Each row was made from one small tree. The marks that hang from a mark follow it in brackets, in the order of their numbers. Every link used is in the known rows. Write each row's tree.
In the rows, 128 means zero.
Known rows:
j_722(j_329(j_488 j_510(j_894)) j_514): [110, 96, 169, 135, 99, 77, 142, 70, 115, 90, 82, 112, 161, 100, 94, 124, 129, 169, 176, 165, 167, 134, 117, 158, 115, 138, 139, 110, 87, 130, 135, 164, 158, 131, 128, 161, 89, 141]
j_358(j_718(j_299 j_329(j_488 j_722))): [107, 133, 122, 132, 162, 125, 154, 133, 135, 135, 169, 154, 97, 109, 129, 117, 150, 133, 132, 63, 95, 114, 104, 92, 143, 130, 113, 121, 134, 103, 126, 128, 140, 155, 129, 129, 184, 133]
j_329(j_510 j_722): [96, 135, 115, 139, 112, 131, 118, 93, 147, 107, 84, 170, 120, 106, 120, 105, 137, 51, 136, 101, 122, 86, 135, 131, 130, 101, 100, 116, 124, 106, 113, 91, 125, 109, 141, 146, 171, 140]
j_722(j_329 j_514): [92, 122, 167, 139, 127, 103, 127, 95, 83, 94, 67, 86, 153, 110, 126, 136, 113, 147, 137, 202, 105, 145, 131, 171, 129, 124, 109, 160, 129, 112, 128, 144, 147, 127, 153, 161, 138, 135]
j_722(j_329): [92, 142, 130, 139, 147, 120, 114, 115, 102, 98, 85, 102, 140, 112, 123, 129, 101, 128, 129, 201, 87, 132, 148, 154, 133, 116, 107, 156, 137, 102, 133, 120, 141, 124, 138, 135, 143, 140]
j_358(j_718(j_75 j_299 j_329 j_866)): [138, 164, 105, 130, 129, 128, 112, 206, 108, 171, 209, 150, 92, 152, 174, 141, 138, 178, 99, 43, 77, 151, 125, 105, 127, 171, 128, 144, 166, 168, 135, 131, 90, 209, 121, 76, 176, 115]
j_922(j_329(j_488(j_894) j_722(j_514))): [136, 104, 192, 136, 159, 139, 153, 133, 126, 89, 126, 116, 127, 91, 154, 153, 154, 145, 107, 131, 177, 139, 95, 142, 124, 135, 125, 117, 103, 140, 126, 141, 151, 106, 156, 147, 96, 139]
j_358(j_718(j_866)): [109, 165, 103, 124, 150, 160, 119, 139, 109, 138, 126, 118, 137, 151, 148, 110, 118, 151, 105, 142, 97, 126, 154, 128, 143, 127, 127, 159, 156, 100, 105, 127, 149, 157, 116, 130, 203, 143]
j_299(j_488 j_510): [140, 147, 84, 146, 147, 159, 168, 93, 118, 148, 120, 73, 80, 140, 98, 53, 116, 126, 87, 197, 111, 112, 172, 119, 147, 84, 190, 149, 137, 116, 107, 48, 163, 115, 112, 162, 169, 114]
j_358(j_718(j_75 j_329 j_894)): [125, 165, 82, 124, 132, 129, 108, 173, 115, 181, 205, 150, 123, 129, 164, 170, 137, 180, 125, 111, 89, 150, 104, 114, 113, 187, 119, 139, 134, 131, 134, 151, 100, 193, 146, 124, 121, 130]
j_922(j_329(j_488 j_510 j_722(j_514))): [114, 105, 171, 175, 109, 126, 157, 88, 142, 87, 95, 142, 126, 85, 93, 119, 163, 98, 130, 79, 177, 106, 116, 128, 120, 111, 140, 100, 94, 123, 114, 97, 173, 90, 168, 180, 113, 154]
j_697(j_329(j_488(j_894))): [109, 124, 128, 83, 165, 156, 156, 173, 97, 105, 106, 134, 159, 146, 139, 178, 134, 154, 115, 160, 142, 129, 118, 128, 137, 148, 113, 139, 143, 117, 119, 167, 151, 113, 89, 107, 94, 119]
j_510(j_299): [145, 137, 130, 137, 145, 153, 98, 142, 139, 141, 105, 99, 145, 149, 131, 116, 77, 99, 118, 182, 96, 128, 150, 128, 136, 103, 120, 171, 147, 90, 142, 133, 113, 100, 129, 130, 139, 128]
j_488(j_894): [125, 136, 123, 94, 169, 143, 104, 164, 114, 132, 107, 118, 131, 130, 171, 141, 104, 130, 116, 197, 117, 137, 132, 152, 122, 142, 104, 153, 144, 121, 130, 141, 116, 130, 111, 117, 134, 123]
j_922(j_329(j_488(j_894) j_510(j_299) j_722)): [150, 105, 152, 144, 153, 148, 124, 137, 178, 116, 161, 161, 139, 92, 127, 119, 134, 92, 118, 86, 178, 123, 112, 118, 137, 122, 114, 117, 101, 131, 151, 114, 117, 87, 145, 120, 65, 134]
j_716(j_510(j_299)): [150, 103, 138, 120, 141, 122, 109, 133, 143, 158, 120, 113, 159, 139, 145, 118, 73, 96, 129, 166, 107, 146, 151, 146, 136, 112, 118, 152, 148, 72, 128, 130, 132, 89, 126, 97, 122, 105]
j_722(j_329(j_510) j_514): [75, 112, 150, 147, 103, 91, 126, 81, 97, 99, 60, 121, 156, 98, 99, 111, 125, 125, 155, 165, 127, 126, 131, 169, 123, 129, 109, 149, 112, 123, 126, 123, 139, 127, 153, 175, 127, 133]
j_866(j_718(j_75 j_329(j_488) j_358)): [134, 110, 113, 134, 129, 147, 138, 193, 115, 141, 190, 119, 75, 140, 99, 156, 164, 156, 110, 84, 132, 127, 106, 96, 107, 163, 92, 75, 168, 175, 154, 118, 121, 170, 124, 77, 147, 135]
j_866(j_718(j_299 j_329(j_488) j_358)): [126, 104, 131, 130, 159, 125, 139, 179, 113, 141, 176, 107, 56, 145, 72, 141, 154, 144, 136, 75, 115, 135, 114, 81, 122, 146, 103, 90, 161, 164, 145, 112, 134, 145, 122, 95, 170, 129]
j_866(j_718): [101, 136, 132, 161, 142, 148, 136, 132, 125, 124, 94, 96, 100, 140, 94, 140, 108, 131, 124, 193, 103, 124, 134, 145, 130, 103, 83, 126, 172, 98, 112, 143, 149, 134, 138, 130, 163, 151]
j_716(j_488): [111, 135, 101, 116, 156, 113, 123, 139, 132, 121, 95, 126, 129, 134, 147, 117, 118, 115, 122, 173, 100, 111, 131, 160, 123, 91, 145, 143, 179, 80, 104, 122, 176, 112, 120, 129, 158, 133]
j_697(j_329): [99, 155, 115, 117, 139, 145, 130, 151, 99, 111, 76, 128, 154, 151, 128, 185, 110, 115, 116, 164, 94, 127, 148, 129, 147, 121, 116, 159, 160, 94, 107, 143, 159, 103, 124, 121, 127, 138]
j_329(j_488 j_510): [109, 114, 106, 142, 121, 138, 142, 116, 130, 115, 83, 140, 120, 124, 81, 88, 133, 103, 140, 129, 149, 85, 145, 116, 112, 117, 135, 115, 118, 97, 121, 103, 158, 111, 106, 151, 154, 133]
j_358(j_718(j_299)): [98, 154, 111, 147, 173, 144, 123, 138, 117, 152, 122, 108, 108, 134, 128, 117, 98, 132, 127, 152, 73, 130, 128, 124, 145, 121, 101, 182, 137, 93, 115, 139, 148, 143, 127, 147, 175, 133]
j_722(j_329(j_488(j_894) j_510) j_514): [89, 80, 160, 116, 127, 102, 148, 104, 96, 90, 90, 129, 161, 91, 112, 107, 148, 166, 149, 160, 173, 129, 102, 166, 111, 158, 110, 124, 94, 143, 141, 150, 133, 137, 121, 158, 93, 115]
j_718(j_75): [134, 146, 114, 146, 119, 149, 114, 165, 116, 132, 116, 121, 109, 139, 155, 144, 114, 117, 104, 153, 102, 121, 135, 135, 110, 130, 112, 145, 142, 126, 133, 128, 113, 143, 127, 114, 146, 127]
j_718(j_866): [133, 153, 123, 121, 125, 146, 107, 151, 107, 116, 104, 118, 125, 156, 147, 119, 121, 130, 106, 132, 110, 126, 172, 125, 124, 119, 143, 137, 162, 126, 113, 114, 131, 133, 113, 114, 192, 131]
j_510(j_894): [146, 152, 126, 116, 141, 122, 100, 128, 132, 131, 99, 106, 127, 139, 143, 160, 86, 140, 139, 202, 108, 138, 149, 142, 123, 122, 137, 136, 131, 105, 124, 159, 141, 128, 122, 124, 130, 145]
j_329(j_722): [111, 144, 132, 133, 133, 145, 120, 112, 134, 101, 89, 135, 119, 116, 146, 128, 125, 71, 118, 137, 102, 104, 137, 132, 134, 95, 101, 131, 141, 95, 117, 112, 129, 109, 142, 133, 180, 140]
j_697(j_329(j_510(j_299(j_488) j_894))): [146, 141, 95, 110, 122, 125, 135, 103, 152, 158, 138, 122, 165, 168, 95, 156, 105, 135, 135, 151, 131, 128, 144, 114, 155, 103, 161, 145, 125, 108, 130, 144, 127, 90, 108, 117, 49, 123]
j_299(j_510): [132, 149, 107, 145, 143, 152, 140, 124, 118, 132, 93, 98, 106, 128, 117, 79, 92, 105, 111, 181, 102, 126, 168, 135, 146, 106, 152, 155, 145, 117, 108, 79, 160, 120, 128, 162, 174, 129]

Which tree is each row?
[128, 103, 133, 145, 114, 146, 135, 95, 171, 108, 111, 156, 142, 117, 102, 75, 134, 57, 141, 83, 150, 81, 130, 106, 131, 91, 113, 114, 112, 94, 140, 108, 115, 84, 123, 141, 144, 129] : j_329(j_488 j_510(j_299) j_722)
[132, 119, 104, 112, 99, 116, 126, 156, 120, 128, 142, 173, 117, 136, 105, 98, 161, 150, 128, 50, 152, 103, 163, 97, 109, 148, 171, 84, 151, 143, 124, 90, 132, 153, 97, 109, 173, 123] : j_718(j_329(j_488 j_510) j_866)
[110, 117, 131, 134, 116, 92, 132, 91, 131, 94, 103, 132, 148, 101, 90, 125, 117, 144, 175, 164, 150, 120, 135, 138, 118, 131, 134, 106, 101, 117, 138, 147, 153, 128, 112, 133, 99, 143] : j_722(j_329(j_488 j_510(j_894)))
[129, 134, 116, 141, 111, 156, 111, 169, 111, 141, 172, 105, 89, 151, 122, 175, 159, 125, 125, 104, 120, 148, 98, 108, 105, 164, 77, 100, 135, 189, 140, 140, 94, 153, 144, 106, 123, 133] : j_866(j_718(j_75 j_358 j_894))
[185, 151, 99, 123, 149, 99, 146, 125, 134, 182, 187, 91, 51, 140, 118, 99, 105, 175, 119, 148, 99, 157, 155, 105, 144, 119, 214, 125, 134, 164, 125, 83, 129, 154, 116, 118, 128, 107] : j_718(j_299(j_488 j_510(j_894)) j_329)
[155, 90, 184, 133, 90, 111, 135, 72, 170, 113, 108, 133, 163, 117, 119, 110, 130, 108, 165, 101, 178, 115, 108, 127, 126, 107, 135, 106, 87, 118, 140, 170, 114, 96, 133, 155, 100, 133] : j_329(j_488 j_510(j_299 j_894) j_722(j_514))
[104, 131, 160, 108, 83, 98, 137, 86, 128, 99, 72, 167, 175, 123, 137, 196, 142, 103, 162, 103, 146, 128, 107, 152, 144, 124, 115, 118, 114, 131, 104, 169, 139, 107, 146, 148, 88, 144] : j_697(j_329(j_510(j_894) j_722(j_514)))
[113, 121, 107, 150, 128, 123, 129, 73, 135, 135, 128, 99, 141, 127, 79, 69, 110, 113, 123, 171, 117, 116, 152, 129, 140, 91, 139, 152, 120, 106, 149, 91, 114, 103, 126, 142, 105, 114] : j_722(j_329(j_510(j_299(j_488))))
[130, 100, 166, 129, 88, 101, 148, 65, 147, 95, 87, 143, 141, 106, 118, 120, 151, 116, 167, 104, 180, 104, 106, 138, 115, 118, 136, 87, 86, 123, 118, 155, 144, 113, 131, 161, 126, 142] : j_329(j_488 j_510(j_894) j_722(j_514))
[189, 109, 124, 103, 145, 109, 127, 99, 159, 177, 165, 82, 144, 154, 143, 120, 78, 146, 129, 194, 127, 153, 150, 136, 138, 99, 170, 131, 125, 83, 133, 138, 135, 94, 108, 80, 76, 100] : j_716(j_510(j_299(j_488) j_894))
[79, 103, 155, 127, 90, 127, 182, 89, 115, 78, 61, 166, 168, 116, 99, 143, 178, 92, 143, 67, 164, 90, 106, 127, 140, 115, 113, 109, 115, 111, 100, 139, 163, 89, 130, 164, 120, 132] : j_697(j_329(j_488 j_510 j_722(j_514)))
[118, 162, 96, 142, 129, 153, 119, 152, 115, 159, 162, 127, 128, 135, 161, 152, 131, 153, 123, 139, 97, 139, 103, 123, 115, 162, 110, 154, 117, 122, 123, 159, 113, 168, 137, 142, 125, 131] : j_358(j_718(j_75 j_894))
[123, 91, 142, 113, 134, 110, 135, 80, 115, 138, 136, 92, 165, 120, 118, 85, 124, 161, 123, 187, 154, 145, 111, 162, 135, 126, 128, 159, 102, 139, 156, 126, 90, 122, 132, 151, 62, 94] : j_722(j_329(j_510(j_299(j_488(j_894)))) j_514)
[141, 93, 144, 107, 126, 136, 138, 76, 149, 142, 140, 122, 145, 125, 148, 81, 150, 107, 112, 127, 163, 118, 102, 141, 137, 106, 124, 135, 100, 135, 142, 117, 75, 105, 133, 149, 98, 96] : j_329(j_510(j_299(j_488(j_894))) j_722(j_514))
[117, 70, 175, 117, 129, 108, 134, 108, 119, 106, 111, 117, 186, 107, 112, 96, 126, 155, 152, 160, 172, 140, 100, 158, 123, 148, 108, 144, 95, 139, 163, 162, 103, 119, 124, 148, 69, 108] : j_722(j_329(j_488(j_894) j_510(j_299)) j_514)
[144, 149, 113, 82, 119, 149, 80, 160, 94, 124, 149, 118, 124, 167, 156, 142, 158, 109, 114, 74, 123, 147, 153, 87, 113, 159, 150, 117, 125, 184, 128, 101, 102, 130, 119, 113, 173, 122] : j_718(j_358 j_866 j_894)
[127, 112, 187, 170, 133, 140, 159, 103, 128, 82, 103, 108, 123, 97, 119, 139, 152, 121, 111, 116, 158, 122, 115, 126, 127, 105, 140, 115, 108, 115, 116, 121, 177, 90, 170, 166, 128, 155] : j_922(j_329(j_488 j_722(j_514)))
[113, 146, 128, 173, 125, 132, 114, 113, 155, 106, 108, 165, 113, 87, 108, 136, 131, 60, 120, 93, 131, 108, 141, 127, 136, 103, 117, 119, 119, 116, 114, 73, 148, 97, 173, 149, 127, 161] : j_922(j_329(j_510 j_722))
[109, 160, 76, 103, 112, 111, 99, 144, 119, 168, 186, 184, 139, 134, 132, 124, 157, 168, 142, 53, 114, 139, 138, 104, 124, 177, 153, 113, 135, 140, 113, 117, 110, 183, 132, 137, 153, 132] : j_358(j_718(j_329(j_510) j_866 j_894))
[174, 145, 134, 167, 118, 103, 140, 186, 144, 173, 205, 116, 43, 134, 118, 154, 102, 179, 136, 113, 102, 180, 120, 129, 129, 148, 133, 105, 165, 205, 136, 144, 109, 201, 140, 86, 109, 127] : j_866(j_718(j_75 j_299(j_510(j_894)) j_329))
[127, 167, 105, 121, 117, 142, 119, 173, 124, 145, 204, 178, 118, 128, 194, 142, 161, 148, 88, 42, 96, 126, 120, 115, 137, 154, 110, 115, 168, 148, 127, 119, 91, 200, 139, 79, 191, 135] : j_358(j_718(j_75 j_329(j_722) j_866))
[131, 171, 100, 129, 109, 160, 113, 165, 108, 150, 184, 134, 131, 157, 180, 144, 153, 172, 106, 87, 109, 146, 124, 113, 116, 170, 135, 141, 131, 155, 117, 151, 100, 184, 122, 115, 149, 126] : j_358(j_718(j_75 j_866 j_894))
[113, 101, 173, 139, 116, 139, 162, 90, 120, 82, 76, 116, 131, 113, 133, 107, 157, 111, 126, 127, 149, 100, 114, 130, 119, 104, 124, 115, 116, 104, 116, 137, 153, 104, 134, 166, 174, 135] : j_329(j_488 j_722(j_514))
[164, 149, 132, 140, 143, 117, 124, 135, 136, 142, 122, 96, 81, 133, 125, 109, 78, 125, 142, 160, 103, 157, 153, 126, 142, 116, 165, 153, 119, 154, 117, 122, 140, 132, 122, 136, 140, 125] : j_718(j_299(j_510(j_894)))
[136, 135, 142, 175, 129, 142, 97, 113, 178, 125, 130, 158, 136, 100, 111, 125, 107, 50, 123, 91, 130, 120, 137, 122, 146, 94, 113, 137, 120, 111, 138, 90, 121, 80, 179, 142, 100, 152] : j_922(j_329(j_510(j_299) j_722))
[121, 154, 93, 119, 146, 83, 97, 141, 144, 185, 169, 163, 111, 119, 121, 147, 99, 155, 169, 107, 92, 147, 116, 121, 137, 159, 125, 136, 124, 121, 128, 148, 128, 179, 131, 126, 123, 139] : j_358(j_718(j_299 j_329(j_510(j_894))))
[113, 131, 115, 109, 114, 120, 149, 127, 130, 111, 95, 156, 163, 138, 93, 176, 126, 138, 161, 126, 157, 115, 131, 120, 131, 133, 141, 111, 120, 111, 113, 163, 171, 107, 93, 124, 82, 143] : j_697(j_329(j_488 j_510(j_894)))
[159, 142, 123, 118, 112, 152, 93, 208, 96, 133, 169, 115, 80, 170, 166, 137, 153, 102, 93, 27, 106, 143, 141, 87, 114, 159, 126, 134, 140, 221, 147, 98, 76, 157, 108, 65, 187, 104] : j_718(j_75 j_299 j_358 j_866)
[105, 130, 127, 108, 104, 120, 157, 103, 148, 87, 96, 185, 162, 121, 109, 172, 150, 98, 160, 83, 157, 100, 119, 114, 143, 117, 126, 89, 113, 117, 111, 154, 157, 99, 112, 120, 96, 147] : j_697(j_329(j_488 j_510(j_894) j_722))
[197, 139, 117, 109, 72, 102, 69, 187, 158, 174, 206, 175, 138, 153, 165, 153, 114, 157, 132, 48, 134, 155, 147, 113, 113, 168, 154, 106, 147, 184, 162, 144, 51, 177, 120, 57, 90, 116] : j_718(j_75 j_329(j_510(j_299 j_894)) j_866)
[121, 125, 108, 90, 140, 153, 148, 111, 148, 135, 151, 163, 163, 141, 137, 136, 146, 88, 107, 103, 146, 116, 109, 119, 164, 107, 114, 138, 130, 127, 134, 117, 88, 90, 114, 108, 68, 100] : j_697(j_329(j_510(j_299(j_488(j_894))) j_722))
[122, 122, 159, 124, 90, 93, 117, 72, 148, 109, 81, 148, 142, 104, 139, 140, 132, 98, 166, 122, 147, 119, 113, 153, 123, 118, 118, 108, 97, 126, 116, 151, 125, 122, 151, 160, 124, 145] : j_329(j_510(j_894) j_722(j_514))
[152, 131, 107, 123, 108, 120, 128, 181, 117, 143, 183, 150, 106, 134, 146, 158, 161, 172, 126, 84, 129, 133, 115, 94, 84, 180, 155, 94, 124, 153, 145, 145, 102, 161, 117, 108, 106, 115] : j_718(j_75 j_329(j_488) j_894)
[125, 93, 112, 63, 178, 88, 127, 161, 135, 142, 135, 152, 153, 119, 196, 132, 117, 134, 131, 168, 132, 146, 108, 194, 122, 128, 133, 125, 174, 91, 103, 139, 168, 117, 106, 71, 107, 96] : j_716(j_488(j_894) j_510)
[136, 86, 179, 137, 102, 85, 127, 76, 138, 107, 103, 102, 185, 113, 91, 115, 103, 159, 178, 163, 164, 145, 118, 150, 124, 129, 137, 131, 87, 123, 156, 180, 128, 111, 131, 151, 62, 130] : j_722(j_329(j_488 j_510(j_299 j_894)) j_514)
[106, 84, 162, 109, 116, 126, 155, 100, 129, 92, 92, 160, 142, 96, 141, 103, 173, 109, 139, 99, 187, 101, 90, 145, 114, 136, 104, 101, 95, 136, 125, 138, 117, 120, 122, 154, 131, 118] : j_329(j_488(j_894) j_510 j_722(j_514))
[154, 146, 107, 105, 109, 164, 93, 194, 96, 128, 158, 120, 110, 167, 169, 138, 150, 106, 82, 67, 121, 133, 148, 101, 114, 155, 127, 123, 147, 199, 143, 91, 94, 152, 113, 71, 183, 120] : j_718(j_75 j_358 j_866)
[182, 142, 110, 160, 139, 128, 110, 105, 177, 168, 171, 97, 120, 135, 89, 127, 89, 137, 121, 165, 144, 144, 152, 114, 139, 99, 182, 135, 104, 115, 143, 104, 136, 91, 147, 134, 39, 142] : j_922(j_329(j_510(j_299(j_488) j_894)))
[150, 137, 93, 112, 174, 160, 162, 123, 114, 152, 144, 84, 88, 134, 138, 65, 118, 149, 83, 210, 129, 130, 148, 133, 146, 110, 174, 150, 131, 144, 117, 66, 134, 131, 102, 141, 135, 99] : j_299(j_488(j_894) j_510)
[163, 124, 114, 100, 177, 165, 122, 137, 134, 162, 155, 82, 128, 159, 149, 103, 105, 144, 89, 206, 125, 136, 132, 127, 135, 111, 138, 162, 136, 112, 154, 125, 90, 110, 106, 113, 104, 99] : j_510(j_299(j_488(j_894)))
[130, 138, 147, 180, 105, 132, 128, 174, 125, 142, 165, 116, 64, 149, 118, 170, 143, 147, 135, 97, 99, 157, 99, 115, 99, 149, 91, 118, 140, 177, 128, 175, 87, 164, 140, 108, 112, 119] : j_866(j_718(j_75 j_299 j_894))
